(in the rows, 128 means zero)
Known rows, with every step that occurs
K, W, A, Z, H, F, P: [153 117 133 118 193 127 125  59 132 169 152  79 146 164 134 133 115 187
 120 209  92 164 137]
G, K, W, A: [133 116 151  98 162  84 164 139 157 102 114 109 117 110 129 160 120 149
 100 127 107 135 148]
W, K, M: [137 124 133 137 171 142 156 114 136 155 138  87 100 105 134 143 140 144
 139 153 107 100 115]
W, H: [109 115 190 120 116 131 155 135 130 144 105 115 108 169 144 134 125 146
 128 132 119 129 148]
W, H, F: [130 109 165 117 116 121 149 136 117 156 114  87 119 192 134 132 137 176
  97 179 128 125 158]
A, Z, H, F, P: [137 125 128 132 164 150 122  47 111 180 165  94 147 178 139 129 117 181
 141 219 100 148 117]
M, K, W, H, F: [157  92 178 122 139  83 119 153 136 148 123  86 122 185 131 129 147 170
  67 177 142 147 162]
H, F, P, W, A: [191 126 153  98 111 131 139 113 135 162  96  75 130 188 140 113 109 180
 137 144 112 127 138]
A, W: [123 121 117 119 168 173 124  96  85 149 117 153 128 106 136 153 134 130
 143 134 117 146 126]
G, K: [105 136 133 122 108 115 169 116 122 104 149 139 114 125 135 158 126 139
 130 137 119 106 106]
Z, H: [ 84 120 161 145 151 152 139  66 103 145 125 162 132 127 152 141 103 153
 162 181 136 111 122]
A, F: [123  97 144 138 100 131 152  89 114 178 121 109 147 123 126 149 129 158
 143 184 107 139 121]
M, K: [145 100 166 134 117  91  95 152 125 142 133 146 135 156 143 141 135 117
 132 142 137 149 117]
K, W, H, F, P: [173 113 141 125 167 110 125 114 146 168 141  55 125 198 127 120 140 185
  93 161 133 152 145]
Z, H, F, P, W: [184 134 148 141 108 163 121  65 109 181 130  92 137 194 146  92 107 194
 146 177 147 105 108]
Z, H, F: [104 112 144 137 144 139 136  79  95 157 130 126 138 157 138 138 120 181
 126 219 143 111 138]
Z, A: [ 76 112 151 137 139 157 149  57 116 137 121 155 146 153 139 134 117 142
 154 186 116 136 105]
G, K, W, P: [121 107 177 165 139  95 140 131 140 123 158 123 112  92 120 130 116 193
 120 148 137  89 121]
A, Z, H, F, P, W: [179 135 154 135 107 179 122  44 104 189 142  94 144 187 150  96 105 193
 149 202 115 117 100]
R, K: [152 114 154 125 145  87 143  90 128 183 109 159 119 168 148 154 133 131
 145 135 140  84 113]
H, F, P, W: [204 131 140 136  94 152 121  91 116 183 127  79 136 199 140  91 121 189
 133 160 149 111 107]
A, F, H: [107 123 123 142 137 175 124  52 127 168 111 113 143 111 133 145  91 175
 124 179 100 198 104]
H, F: [134 108 126 130 124 123 134 125 108 161 126 104 138 168 126 135 139 174
 107 193 142 126 137]
H, F, P, W, K: [190 136 112 141 119 167 101  96 134 175 125  65 119 207 143  97 145 169
 129 158 123  89  93]
A, W, H, F: [130 114 151 104 147 146 140 119  96 156 111  99 117 171 133 139 140 168
 104 171 115 138 161]

Rows
[167 131 150 140 141 160 153 108 131 166 130  81 100 118 140 121 130 154
 145 148 117  84 105] -> P, W, K, M
[169 125 159  95 117 158 140  77 120 177 128  86 147 164 143 125 106 173
 143 195  54 155 121] -> H, F, P, W, A, Z
[ 82 121 129 141 145 191 131  11 124 158 113 129 152 123 134 142  84 173
 135 206  90 202  92] -> Z, A, F, H
[163 121 138 121 142 122 133 111 134 169 137  62 124 214 132 122 134 178
 114 161 121 146 140] -> W, H, F, P
[ 98 127  99 128 188 197 114  58 107 138 120 137 121 145 142 141 149 120
 148 163  85 124  97] -> Z, A, W, K
[158 132 132 145 104 175 111 109 130 158 109 104 114 171 148 105 139 146
 141 141 129  76  91] -> P, W, K
[135 107 145 122 165 129 106  82 153 150 102 101 142 106 131 152  92 167
  99 168  89 220 124] -> M, K, W, A, F, H
[140 128 118 127 202 167 148 101 113 154 137  97  98  88 134 153 142 134
 141 144  96 114 118] -> A, W, K, M
[162 112 133 114 136 115 148  82 141 179 125  70 143 158 126 143 121 164
 152 156  81 164 129] -> W, A, F, P
[157 117 182 120  84 140 147 126 113 165 104  81 118 202 139 108 127 188
 103 175 138 109 148] -> P, W, H, F
[159 129 167  99 118 163 141  75 125 170 125 102 143 154 147 126 101 157
 159 171  53 158 115] -> F, P, W, A, Z
[141 126 133 111 171 139 132  53 120 172 149  86 145 180 139 136 111 180
 143 211  80 154 131] -> W, A, Z, H, F, P
[192 134 132 137 150 154 144  97 133 181 142  46 105 149 135 113 135 176
 131 166 115  93 107] -> H, F, P, W, K, M
[159  99 173 118 156  83 143 122 137 169 110  89 114 191 133 136 145 177
  73 174 144 115 161] -> R, K, W, H, F
[168 110 146 118 188 108 104  73 134 166 158  82 147 174 137 135 119 172
 116 207  94 175 133] -> M, K, W, A, Z, H, F, P
[160 124 174 103  99 136 149 127 131 145  80 112 126 155 145 122 103 159
 148 127 115 115 137] -> P, W, A
[135 128 145 119 117 178 132  55 133 163  87  98 139 122 138 134  76 184
 130 167  87 188 113] -> P, W, A, F, H
[117 133 180 115 146 177 142  27 111 165 131 132 143 141 161 129  82 163
 178 198  65 136 114] -> F, P, W, A, Z, H
[135 110 163 115 136  95 158 138 133 129 133  81 112 169 127 139 141 182
  66 176 133 126 156] -> G, K, W, H, F
[152 122 202 124  83 165 157  61 130 172 108  82 123 203 148 100 109 173
 152 158  99 130 118] -> Z, A, F, P, W, H
[145 125 131 112 174 152 133  63 115 164 139  81 130 204 134 125 132 169
 125 175 100 162 132] -> Z, A, W, H, F, P
[165 126 125 112 164 140 126  98 116 169 135  72 121 196 132 129 137 170
 117 155 108 157 142] -> A, W, H, F, P
[140  99 177 103 161 111 123 116 140 149 135 121 147 119 138 154 121 134
 118 178  61 190 134] -> M, K, W, A, Z
[188  96 146 119 156  84 118 100 157 173 134  67 146 151 124 142 129 156
 126 154  91 180 131] -> M, K, W, A, F, P
[188 104 153 126 160  87 104 131 149 162 146  59 126 207 130 120 142 170
  89 159 132 164 144] -> M, K, W, H, F, P
[158 105 171 109  79 134 164  90 121 175  87  88 143 133 132 136 109 171
 151 169  88 132 133] -> P, W, A, F
